Known rows, with every way that one mark hangs from another:
vupaz{nakibi{nalid tomi{lage{vovezu}}}}: [  3   8  -4  -1   5   6   2  -6  -4   2  -4   2   6   2   7   5   1  -6
  -6 -17   0  -1   3  -5   2  12  -2   2  -2   9   6  12   7   6   2   1
   2  -2  13  -8 -14]
mizot{loni{vovezu} nakibi}: [ -4  -5 -13 -12   0  -1 -12  -1  -3   4  -3   2   6   2  -2   7   0 -21
  -3  -4   7  -2  -5  -5   3  -4  -4   4  -2  -3  -3  -3  -2  14   3  -2
   1   5   8  -8  -4]
tomi{lage{vovezu}}: [ 2 -1  0 -2 -5 -2  0  1 -3  1 -7  0  6 -1  6  8  2  2  3 -2  2  1  3 -1
  0  6  0  0 -1  2  6  7 -2  3  4  3  2 -3  4 -9 -6]
gake{tomi{lage{vupaz}}}: [ 14  16  -6   2   0   4  -2   2  -2   3   0   0   6  -4   2   2   1  -6
   5   1  -6   8   7  -2  -3   3  -2  -2  -1  -2  -2  11  -7   6  -2   5
  -4  -4 -14 -11  -5]
vovezu{loni}: [  0   1   1  -1   2   2   4   1   2   1   7  -4   0   0  -3  -1   0  -4
  -2   3   1   6  -2   1   1   4   1  -1  -3  -5  -2 -10  -2   7   2   0
   2  -2   6  -7  -1]
vovezu{loni{vupaz{lage}}}: [ -2   7   4   2   4   2   1   1   8  -1   1  -3  -7  -5   0  -3  -2 -22
  -3   0  -7   7  -3  -1   4  -1   0  -6  -6  -5   2  -5   1  10   3  -1
   4   1   8  -9  -7]
loni{nalid tomi vupaz{lage{vovezu}}}: [ -2   1   1  -9  -2  -3  -8   1   9  -4  -6  -1  -8  -4   9   6   2 -11
 -11  -8   3   7  -3  -5   7  -6  -2   0  -6  10   7  17  10  10   5  -3
  -6   6  -9   1  -3]
loni{tomi vupaz}: [ 1  8  4 -6  1 -2 -5  5  7 -3 -3 -1 -3 -3 -2  3  0 -7 -2 -1 -7  4 -3 -1
  4 -5  1 -2 -2  6  2  5  2  6  4  1  2  3 -8  7 -1]
vovezu{loni{nalid{lage}}}: [  7  12   3  -6   8   0   1   0   3   1  11  -4   1  -1   1   3   0   8
  -9   0   6   8  -2   0   5  -2  -1   3  -2 -11  -4  -7  -2   5  -2   0
  -1   1  -1  -5   7]
loni{mizot{nakibi}}: [  0   9  -5  -1  -2  -1 -11   0   1   0   1   3   4  -2  -2   6   0 -16
  -3  -5   1   1   1   0   2 -11  -1   0   0   0  -2   3   6   4  -2  -2
   4   0   2  -2   7]
mizot{loni{nalid vupaz} nakibi}: [ -3   7 -13 -11   2  -3 -16  -3   5   2   1  -1   1  -2  -2   9  -1 -29
  -4  -3   1  -7  -2  -2   5 -13  -4   1  -4  -7  -3 -10   0  13  -3  -3
  -2   5  -1   1   1]
nalid{loni nakibi}: [ 1 26 -1  6 -1  1 -1  3 -7  0 -2 -3  8  1 -3  3 -2  0 -9 -1 -3 20  0 -1
  0  3  0  5  2 -8 -5  1 -2 -3 -1  2 10  2 -1 -5 -1]
loni{vovezu vupaz{lage{mizot tomi} nakibi}}: [ -9  -8   9  -9   2   1  -8   3   3   2 -11  11  -4   0  15  -6   0 -23
 -11  -9   1   3  -4  -5   5   0  -3  -1  -7   5  10  17   3  10   9   1
  -9  15  -5 -12 -25]
nalid{loni{tomi vovezu}}: [  1   5  -3  -4   3   0  -4   4  -3   0  -3  -2   1   3  -1  -1   1   1
 -16   0   4  16  -6  -4   6   5   0   8   1   9  -2   6  -1   5   6  -2
   2   6  -2 -10  -1]
lage{mizot{loni nakibi} vovezu vupaz}: [ -9  12  -7  -8  -1   2 -10   1  -1   3 -13  -1  14   3  15  10   0 -17
   0   2   5   7  12   1   4   7  -5  11  -7 -10   5   5  -6   8   2   5
 -13   3  -8  -9  -1]
loni{vovezu vupaz{lage{mizot} nakibi{nalid tomi}}}: [ -4   7   6  -5  10   9  -6  -3   1   0  -7   6  -4  -2  10  -6   0 -22
 -17 -15  -1   3  -1  -8   9  -1  -3   2  -5   6   8  18   5   8   5  -1
  -6  10   6  -8 -23]
mizot{loni nakibi{tomi}}: [ -5  17 -19  -6   1  -1  -8  -7  -5   2   4  -2   6   0  -1   9  -1 -26
  -1  -5  -1   1   4  -3   1   3  -3   0  -2   3  -1  -4   4  13  -2   2
   8  -1   6  -3   4]
loni{nalid}: [ 2 -3 -1 -6  3  0 -3 -2  2  0  5  0 -2 -1  2  1  1  4 -6  1  8 -2 -1 -1
  3 -5 -1  3 -1 -1 -2 -1  1  2 -2 -2 -7  3 -6  1  3]
nalid{lage loni{mizot vupaz} nakibi{tomi vovezu}}: [  7  65   3   6   5   0  -6   6  -8  -1   4  -8  12  -8  -4  16  -4  -5
 -23  -2 -11  28  11  -2   6  -6  -2   2   4   1   4  10   2   1  -5  10
   3  -2  -5  -4   3]
nalid{lage loni{vovezu vupaz} nakibi}: [  6  42   7   0   6   0  -8   9  -5   0  -4  -2   8  -2  -5   9  -3   4
 -18  -3  -6  27  -5  -4   5  -7  -1   6   3 -11  -4   5  -7  -2   3   5
   9   7  -8  -2  -7]
nakibi{nalid{loni{mizot}} tomi{lage{vovezu vupaz}}}: [  5  35  -5   8   8  10  -3   0  -9   3  -4  -6  10  -1   7   5   2  -9
 -16  -7  -4  16  17   0   9  10  -3   9  -1   8   6   9  -2   3  -2   5
  -2  -6   7 -14   1]
vovezu{loni{mizot tomi vupaz}}: [  0  12   5  -3   2   0  -7   7   8  -3   5  -6  -2  -6  -6   4   0 -18
  -7   3  -4  10  -3   0   8  -7   2  -4  -4   3   1  -2   2  11   3   0
   1   0   1  -2   7]
nakibi{tomi{lage{mizot nalid{loni} vupaz}}}: [  7  35   0   2   8   8  -1   0  -6   3  -4   0  11   0  14  -3   3  -8
 -12   1  -6  12  21   2   7  14  -1   7  -4   2   2   5  -5   1  -2   7
  -4   2  -4 -10  -2]
mizot{loni{vovezu vupaz}}: [ -6  -5  -4  -6   1  -1 -11   4   0   2  -4  -3   0  -3  -5   4  -1 -21
  -6   4   0  -3  -3  -3   7  -7  -2  -1  -1   0   2  -6  -6   9   4   0
  -8   4   4  -4  -7]
vupaz{lage nakibi{tomi{loni{nalid vovezu}}}}: [ -5  -1  -9  -5   7   4  -2  -5   1   2   0   3  -6   2  10  -2   1 -25
 -15 -20   3   8  -3 -10   5   4  -3  -2  -7  11   0  12   6  10   2  -3
  -6   8   5 -20 -14]
nakibi{nalid{loni{vupaz}} tomi{lage{mizot}}}: [  6  39   1   2  11   8  -1  -3  -7   2  -3  -3   6  -4   3  -3   1 -10
 -16  -3  -9  10  11   0   9   8  -1   4  -1   1   5   3  -6   0  -3   5
   3   0   6  -5 -11]
vupaz{lage{mizot nalid{loni} tomi vovezu} nakibi}: [ -9  -3   0   2  -3   2  -2  -1  -4   5 -19  10   4   9  26 -10   2 -20
 -15 -14   6  10   9   0   1  23  -3  11  -7   8  10  19  12   2   8  -1
 -13  14   6 -16 -12]
nalid{lage{mizot tomi vupaz} loni}: [  2  37   4   1   9   2  -1   5  -5   5  -7   1  12   5  17  -3  -1   7
 -14   2  -4  24  13   4   4  14  -3  14  -3 -10   2   6 -10  -3   0   9
  -6   7 -20 -10   2]
tomi{loni{vupaz}}: [ -3   8   1  -2   2   2   0   5   5   0  -4  -4  -2   0  -4   2   0 -20
  -2  -5 -11   7   0   0   4  -1   2  -6  -3  -4  -1  -7  -9  -1   0   2
  -8   0   2  -1  -9]
vovezu{loni{nalid{nakibi} tomi{lage{mizot vupaz}}}}: [  8  24   7 -13   4   6  -3   4   4  -1   2  -4  10  -3   7   8   2   7
 -10   2   6  21   5  -3   9   1  -1   6  -8 -15  -3   7  -9  11   1   4
   2   4 -14 -13  -2]
nakibi{nalid{loni{mizot vupaz{lage}}} tomi vovezu}: [  1  32  -3   9   9   9  -2  -2  -5   0  -1  -7   0  -4   1   1  -3 -19
 -25  -7  -8  12  12  -2  10   2  -3   4   0  15  10  10   6   7  -5   2
  -8  -2  17 -12  -7]
tomi{lage{nalid vovezu vupaz}}: [  6   5   4  -1   0   5  -1   4   0   3 -14   1  10   3  13   5   3  -1
  -1  -4  -1   2  14   1   3   8  -1   5  -4   1   4   8  -4   1   4   5
 -10   0   2  -8  -4]

Rows:
[ 11  23  -8  -8   2   7  -1   4  -2   5  -6   0  14  -2   6   7   1 -16
   0  -4  -4  17  13  -3   1   9  -4   1  -5  -8  -1  13 -15   8  -3   9
 -16  -3  -9 -21 -19]	gake{tomi{lage{mizot{nakibi{vovezu}} vupaz} loni}}
[  0  20  -3  -5   3  -2 -17   7   2   0  -3   1   2  -2  -6   6   0 -23
 -17  -4  -1  16  -6  -4  10 -11  -1   4   0   8  -2   7   4  11   5  -2
   4   7  -4  -6   2]	nalid{loni{mizot{nakibi} tomi vovezu vupaz}}
[  2  19   6  -5   1   2 -11   5   9  -5   5  -5  -4  -8  -2   8   0 -19
 -16  -5   1  19  -4  -5  10 -15  -1  -3  -6  -3  -1   8   7  13   1  -2
   4   5  -2  -7   5]	vovezu{loni{mizot nalid{nakibi} tomi vupaz{lage}}}
[  3  28   0  -1  -3   2   0   4  -5  -2  -4  -6  10   1  -2  10  -2  10
 -15  -1  -1  27   1  -4   3   6  -2   8   2   2  -1  11   1   5   2   3
   4   2  -1 -10  -6]	nalid{loni{tomi} nakibi{vovezu}}
[ -2  21  -5 -15   5   3  -5  -5  -1   1   5   2   4   0   6   4   2 -14
 -10  -6   5   8   7  -1   5   2  -1   2  -4  -4  -2   4  -2   2  -4   3
  -5   3  -8  -3  -3]	lage{mizot{nakibi{tomi{loni{nalid}}}}}
[  1  14  -6   4  10   8  -6  -3  -7   3   3   1   3   2  -1  -3   0 -15
 -22 -13   3   8  -1  -6   7   4  -2   7   1  12   0   7   7   5   0  -3
  -2   4  12 -10  -6]	vupaz{nakibi{nalid{loni{mizot vovezu}} tomi}}
[  2  24  -6 -10   1  -1 -10   5  -1   0  -7  -7  11   1   7  19   0   6
 -11  -6   7  18   6  -4   6  -2  -5  12  -4  -8  -1  11  -2   9   1   4
  -5   3 -14  -4  12]	mizot{loni{nalid{lage{vovezu vupaz} nakibi} tomi}}
[ 9  4 -7  0 -6 -2 -1  1 -6  2 -2  1  5 -5  1  6  2 -5  4 -1  1  6  3 -3
 -4  6 -1 -2  2  5  4 16 -1  4  2  4 -5 -6 -4 -7 -7]	gake{tomi{lage{vovezu}}}
[  6  -1   9 -21   4  -1 -13   5   4  -1  -4   3   0  -6   6   5   4   1
 -15   3   7   4  -2  -7  13 -12  -1   2  -4   3   4  13  -6  10   6   1
  -9  10 -14  -4 -11]	loni{nalid tomi{lage{mizot}} vovezu vupaz}
[-9  4  5 -5 -2  3  4  4  1  2 -2 -4  7  4 13  4  0 -1 -2  4  4 15  9  5
  2 18 -1  3 -8  0  7  1 -4 10  7  8 -9 -1 -9 -9 -4]	lage{tomi vovezu{loni} vupaz}
[ -2  18   1   2   5   1  -5   2   5   0  11  -3  -2  -6  -5   2  -1 -30
  -7  -2  -7   4  -1  -1   5  -5   1  -8  -4   4   2  -6   7  14   0   1
   1   0   5  -6  -1]	vovezu{loni{mizot vupaz{nakibi{tomi}}}}
[ -8 -14   0  -8  -1   4  -7   0  -7   4 -14   7   2   4  20  -9   1 -21
 -15  -6  11   2  11  -2   5  11  -3   8  -7   3   9  12   2   7   5   0
 -15  13  10 -13  -7]	vupaz{lage{mizot{loni{vovezu}} nalid tomi}}
[ -7   0   6 -16  -7   1  -5  -1  -5   3 -12  10  11   6  19   2   3  -7
  -8  -6  12   3  13   4   1  14  -1  10  -4   3   9  14   6   0   6   4
 -13   8  -1   4  -4]	lage{mizot{nakibi} nalid tomi vovezu}
[ -1  32 -14 -12   4  -5 -15  -4  -1   2   3  -3   5  -4   3  18  -1 -23
  -9  -8   1   3   5  -3   5  -7  -5   2  -3  -1   3   1   6  13  -2   4
   0   1  -5   3   7]	mizot{loni{nalid{lage{vovezu}} vupaz} nakibi{tomi}}
[  5  20  -2  -7  11   4  -6  -1  -6   5  -4   5   9   8   4   1  -1   3
 -17 -15   4  13  -2  -3   4   7  -3  13   1  -4  -3   7  -2   4   2   0
   7   7   6  -5  -5]	mizot{nakibi{nalid{lage{tomi} loni{vovezu}}}}
[  2  19   1   4   0   6  -1  -3  -4  -2  -5   2   1  -1   8   0   0 -10
 -10 -13  -2  11   9  -3   0   4  -1   1  -3   3   1  15  11   0  -1   1
   4   4   9  -4   0]	vupaz{lage{nalid{nakibi{tomi}}}}
[ -3   5  -6   2   2   3   4  -7   0   0  -1   2  -2  -1  11   0  -2 -16
  -8 -13  -2   3   3  -8   0   9  -4  -3  -5  15   8  17  14  14   1   1
  -3   1   8 -18 -15]	vupaz{lage nakibi{tomi vovezu}}
[11 11 -4 -3 -2  1 -2  1 -6  2 -1  3  6 -6  3  0  2 -6  2  3  0  6  6 -2
 -2  4 -1 -1  1 -3  2 14 -6  2 -2  5 -6 -2 -8 -7 -9]	gake{tomi{lage{mizot}}}
[  7   9 -11 -12   1   4 -10   1   1   4 -13  -2  15   4   8  12   1 -16
  -4  -8  -1   2  11  -5   5   5  -6   8  -7   1   0   6  -2  19   1   3
  -4   3   9 -15  -2]	mizot{loni{tomi{lage{nalid vupaz}}} nakibi{vovezu}}
[  3  13  -8   3   0   3  -2   4   2   0  -3  -2  -6  -4  -3   0   0 -31
  -1  -9 -11  14   0  -3  -1   1  -1  -8  -2   1   0   9  -4   2  -1   2
 -10  -1  -2  -8 -12]	gake{tomi{loni{vupaz{lage}}}}
[ 4 30  1 -6  4  1 -7  7  5  0 -3 -3 11  1  7 15  0 -3 -6 -7  1 21  4  0
  5  1 -2  7 -5 -5  1 10  1 11  3  5  2 -2 -9 -9 13]	nalid{lage{vovezu{loni{mizot{nakibi} tomi}} vupaz}}
[  6   4   2   0   3   5  -6   8   5   3 -12   0   5   0   2   5   2 -32
 -11 -13  -9  -1   7  -3   9  -3   0  -5  -5   4   2   1  -3   4   0   2
 -17   3  19 -15 -16]	tomi{lage{nalid} loni{mizot vupaz{nakibi{vovezu}}}}
[  6   5 -11  -5   1   2  -2   1  -1   2   7  -3  -1  -2  -5   2   2 -13
  -6  -4   3  11   1  -2   0   1  -1  -2   0   0  -6   4  -6   0  -4   1
 -16  -2  -8  -5  -4]	gake{tomi{loni{nalid}}}
[-10   1  -8   0  -2  -2  -8   0   0   2  -8  -1  -4  -1   7  -1  -2 -32
  -2  -4  -6   0   3  -1   2   2  -3  -4  -7   2   8  -1   1  11   2   1
  -3   5   5  -8  -4]	mizot{loni{vupaz{lage{tomi}}}}
[  2   2   1  -3   2   1  -5   1   3   0  13  -5  -1  -4  -3   2   1  -8
 -11   5   9   4   0   1   7  -8   0   0  -3  -3  -2  -7   2   8  -3  -3
  -7  -1   3  -5  10]	vovezu{loni{mizot nalid}}
[  6  10  -5  -8   0   4 -10   6  -6   1   8  -2   3  -6  -8   8   2 -13
 -16  -6  10  19  -1  -6   4 -10  -1  -1   2  -2  -7  13  -6   1  -3   1
 -18   0  -9  -7  -4]	gake{tomi{loni{mizot nalid{nakibi} vovezu}}}
[  7  44   7   1   3   2   1   6  -9   1  -6  -3  17  -1   5   8  -3  17
 -19   1  -1  28   9  -2   3   5  -3  13   3 -14   2  11  -7  -6  -3   8
  -1   4  -5  -8  -5]	nalid{lage{mizot} loni nakibi{vovezu}}
[  3   3   7 -17   7   2  -7   6   2   3  -6   0   2  -5   5   3   4 -14
 -14  -1   3   6   2  -5  13  -6  -1  -1  -6  -6   1   2 -17   2   2   3
 -17   6  -6 -13 -21]	tomi{lage{mizot} loni{nalid vovezu vupaz}}
[ -5   3  -9 -12   1  -2 -16   1   1   3  -4   1   3  -2  -4   8  -2 -30
  -3  -2   0  -3  -6  -5   5 -10  -3   0  -3  -3  -1  -5  -3  15   3  -1
   0   6   5  -4  -7]	mizot{loni{vovezu vupaz} nakibi}
[ -8  -9   7  -4  -6   2  -1   0  -4   1 -16   8   2   4  25  -6   2  -8
 -11  -8   9   6  14   2   1  16  -2   8  -7   7  14  20   8  -1   6   2
 -14   8   4  -6  -6]	vupaz{lage{mizot nalid tomi vovezu}}
[ -2   6  -2   0   4   0  -9   4   4   0 -10   3  -5   1   4  -4  -1 -23
 -16 -12  -5  15 -11  -9   7   1  -2   4  -4  10   1  12   7  13   9  -5
   2  13   1 -15 -15]	nalid{loni{tomi vovezu vupaz{lage nakibi}}}
[ -1  -1   4   0   1   7  -2   3   4   2 -14   4   7   7  14   1   2  -7
  -4 -10   2   1   8   1   2   9  -2   9  -5   3   2   8   5   2   6   1
 -18   6   1  -4  -4]	lage{nalid vovezu vupaz{nakibi}}
[ 10   5   1  -1   3   5 -11   6   5   2 -10   4   8   2   9   2   4 -13
  -8 -10  -2   2   8  -3   7  -2  -1   4  -6   6  -2  15   5   8   2  -1
  -4   6   1 -11   7]	loni{mizot tomi{lage{nalid vupaz{nakibi}}}}
[ -8   6  -3  -8  -2   2  -7   5  -1   1 -15  -5  10   2  16   7   1  -6
  -4   5   5  12  13   0   6  10  -4  12  -7  -3   8  10  -6   8   5   6
 -17   2 -11  -8   3]	lage{mizot{loni{tomi}} vovezu vupaz}
[  2  31   3  -5   1   4  -7   6  -5  -1   0  -3   6  -8  -5  14   1 -19
 -12  -7  -7  19   5  -6   8  -7   1  -8  -2   1   0   9  -6   3   0   8
   4  -1   0 -10 -11]	nalid{nakibi{tomi{lage loni{mizot vovezu vupaz}}}}
[ -1  35   1  -4  -3   2   0   4  -5  -1  -5  -6   7  -5  -1  17   1 -14
  -5  -9 -10  21   7  -3   3   4   1  -8  -3  -2   3   8  -5   1   2  10
   5  -4  -1  -5 -13]	nalid{nakibi{tomi{lage{vovezu} loni{vupaz}}}}
[ -3  22  -6 -12  11  12 -10  -3  -5   4  -5   0  12   2   9   4   0 -18
 -11  -4   6   7  12  -3   9   4  -6  12  -6  -8   1   6  -9  10  -1   4
 -10   4  -2  -8  -7]	lage{mizot{loni{vovezu} nakibi{nalid tomi}} vupaz}
[  6  46   5   3   5   1  -3   5  -9   1  -5  -1  14   0   3   5  -2  11
 -15  -2  -3  28   5   0   2   3  -2  12   3 -18  -3   9  -6  -9  -2   6
   8   5  -9  -4   1]	nalid{lage{mizot} loni nakibi}
[  4   8  -4  -3   2   2   3  -5  -3   2   2   2   6  -1   6   6   0  -7
  -4  -7  -3  -2   5  -6   0   9  -3  -3  -2  13   6  10   6  13   1   4
  -1  -2   5 -14 -17]	vupaz{nakibi{tomi{lage} vovezu}}
[  5  16  -6   2  -1   1  -8   7   1   1   3  -3  -2  -6  -9   3   0 -31
  -4  -3  -9  11   2   0   2  -7   1  -8   0   1  -1   4  -5   0  -3   3
 -16  -4  -4  -3  -3]	gake{tomi{loni{mizot vupaz}}}
[ -3  15  -6  -4  11  13  -2  -4  -3   4  -7  -4  11   3  13   1  -2 -12
 -11  -3   1   3  16  -3   8  12  -7  12  -7  -2   7   8  -4  11  -3   6
 -22   3   4 -14 -12]	lage{mizot{loni} vupaz{nakibi{nalid tomi vovezu}}}
